Known rows, with every step that occurs:
zezag-ruvo-verezod-rabo: [  9   3   7 -18  -8 -13 -12  13 -28  -8   5  11 -14   2  11  24   4 -33
  17  -4 -23]
ruvo-verezod-rabo-zezag: [  6   4  10 -27  -8   2 -15  14 -31   0  13   4  -1  -5   9   0  11 -23
   4  -6 -18]
rutaz-verezod-rabo-zezag-ruvo: [  1  -3   2 -10 -16  27   3   8 -15  -7  17  18  19  -9  24   1  -9 -39
 -10 -13 -10]
zezag-ruvo-verezod-rabo-ridenu: [ 15   0  10 -21  -6  -7 -15  14 -22 -11  -5  14 -17   9   3  15  -4 -24
  24  29 -43]
ruvo-verezod-rabo: [  6   2   9 -23  -3 -11 -22  15 -37  -1  -1   6 -14   4  14  10  21 -17
  12  -4 -18]
rabo-ridenu-rutaz-zezag-ruvo: [ -2 -19   0  -5 -11 -19  14  11   9  -2  -4  -2   1  11 -15  11  -3   3
  -8  21 -11]
rabo-ridenu-rutaz-zezag-ruvo-verezod: [  6  -7   6 -15 -11 -31  10  13   0   2   5  -3 -12  13 -12  14   2  -3
  -4  29 -18]
verezod-ruvo-zezag-rabo: [  9  -9 -21 -14  -2   3   9  -4  -5  16   0  13  24  19  14  10  18  10
 -13 -26 -13]
verezod-rabo-ridenu-rutaz-zezag: [ -1 -22  14 -13  -4 -13  -8  14 -20  -1  -9  -5   9  13 -13  -5  13  19
   4  17 -14]
zezag-rabo-ridenu-rutaz-verezod: [ -2 -13  -3  -2 -10  21  -2   4  16  19 -12   7  14  12  20  -5  16  21
 -15  25 -21]
zezag-rabo: [  2   3 -14  -2 -10   7  -6   8  10  11  -9  10  -7  -4  16  14  21  10
 -13 -10 -10]
verezod-ruvo-zezag-rabo-ridenu: [ 14 -11 -17 -17  -4   9   7  -2   1  15 -13  13  22  25   6   4  11  22
  -5   8 -30]
rutaz-verezod-ruvo-zezag-rabo-ridenu: [ 11 -11 -16 -15  -5  26  11  -3  -1  15  -6  21  25  23  26  -5  13  18
 -18  10 -32]
ridenu-rabo: [-14  -5  -2  -7  -8  22   0  10 -12 -14  -7   2 -14  -5  11   4  12  -8
 -18 -13  -2]
rutaz-verezod: [ -6 -11 -10 -10 -11  14   0  11  -7   2  -6  10  -1   4  33   2  18 -12
 -20 -10  -8]
rutaz-verezod-rabo-zezag: [ -2  -8   4 -15 -12  29  -5  11 -22  -2  10  14  16  -8  26 -12   7 -19
 -12 -12  -8]
ridenu-rutaz-verezod-ruvo: [ -7 -29  -7  -8  -8   6   6   0 -19  19  -2   2  24  12  18  -6   7   7
 -27 -26  -3]
rutaz-zezag: [ -7  -6 -12 -12  -9 -17   4  16  -4  -4  -3   0 -15   3   4   9  24   9
 -17 -12   5]
rutaz-verezod-ruvo-zezag-rabo: [  5  -7 -20 -14  -7  17  12  -6  -5  18   3  20  30  22  33   4  19   9
 -26 -25  -9]
verezod-rabo-zezag-ruvo: [  5  -3   2 -12 -11  11  -1   9 -15 -10  13  17  15 -11   0   8 -10 -39
   2 -13 -13]
rabo-ridenu-rutaz-verezod-ruvo: [ -1 -32  -3 -12  -5  10   6   3 -11  16 -13   2  22  16   9 -11  -3  14
 -20   7 -23]
ruvo-zezag-rabo-ridenu: [ 10  -2 -12 -13  -8  11   1   5  12   8 -12  15  16  20   8   4  20   8
   2  27 -27]

Rows:
[  6 -20 -15 -19  -2  -7  10  -2 -23   8  -2   7  26  21   8   2  11  -7
 -10 -23 -10]
verezod-ruvo-zezag
[ -4 -17  12  -6 -16  21   5   5 -16  -1  21  11  37  -6  10  -2 -12 -35
 -14 -11  -5]
ridenu-rutaz-verezod-rabo-zezag-ruvo
[  0  -3 -11  -9 -17   5  10   7   7  -3   8  10   5 -13   3   8 -11 -36
 -13  -9  -8]
rabo-zezag-ruvo
[ 12 -12  18 -18  -5 -13 -10  13 -23  -1  -4   3   4  12  -8  11  -5 -22
  22  28 -34]
zezag-ruvo-verezod-rabo-ridenu-rutaz
[-15   1  -1  -9 -14  34   4   8  -6 -12   6  -1  -1 -17   6  -3   3 -17
 -27 -11   0]
ridenu-rabo-zezag
[ -8 -19  15 -12 -11  22  -2   7 -23   5  13   3  35  -2  14 -13   5 -18
 -17 -11   0]
ridenu-rutaz-verezod-rabo-zezag
[ -9   4  -4  -5 -14  31  14   8   0 -18  13   9   1 -20   2   6 -15 -35
 -25  -8   0]
ridenu-rabo-zezag-ruvo
[ 12 -23  -8 -12  -2   3  10  -8   0  22  -8   5  42  28  -7  -1   8  23
  -8   8 -23]
verezod-ruvo-zezag-rabo-ridenu-rutaz
[  5   1 -11  -6  -7  10  -5  10  17   5 -21  12  -7   1   8   3  15  19
  -2  25 -31]
zezag-rabo-ridenu
[-12 -18  -1  -8  -9 -24   7  10  -6   6   0  -9   5   7  -5   6  19  12
 -19 -10  10]
ridenu-rutaz-zezag
[  6 -13  21 -24  -2 -25 -13  17 -28   3  -1  -9  -6  15 -12   1  17  14
  10  26 -21]
ruvo-verezod-rabo-ridenu-rutaz-zezag
[  5   6   4 -18 -10 -25  -4  17 -27  -9  13   9 -21   5   4  25  13 -16
   6  -6 -10]
rutaz-zezag-ruvo-verezod-rabo
[  2   5  -8 -17 -13 -29   7  16  -8   0  10   4 -30   1   4  26  11 -15
 -10  -4  -3]
rutaz-zezag-ruvo-verezod
[  7   3 -10 -16 -11 -17  -1  12  -8   1   2   9 -21   1  12  23   3 -30
   1  -1 -18]
zezag-ruvo-verezod
[  0 -21 -10  -9  -8  16  14 -10  -6  28   8   8  47  25  25  -2  15  12
 -27 -23  -4]
ridenu-rutaz-verezod-ruvo-zezag-rabo
[ -4  15   2 -16 -17  20   6   9  -9 -13  21   4 -14 -18   6  11  -7 -40
 -20  -3  -9]
ridenu-rabo-zezag-ruvo-verezod
[ -5 -20   4 -12  -9 -17   4  13   1   3 -10  -9   0  10 -14  -3  14  23
 -11  21  -8]
rabo-ridenu-rutaz-zezag
[ -7 -18  -3  -2 -13 -24  13  12   1   1   7   0   3   4 -10  18   2  -4
 -15 -12  10]
ridenu-rutaz-zezag-ruvo
[  1   1 -13  -7  -9   0   3  13  20   4 -14   7 -16   4   0   7  23  38
 -12  20 -17]
rutaz-zezag-rabo-ridenu
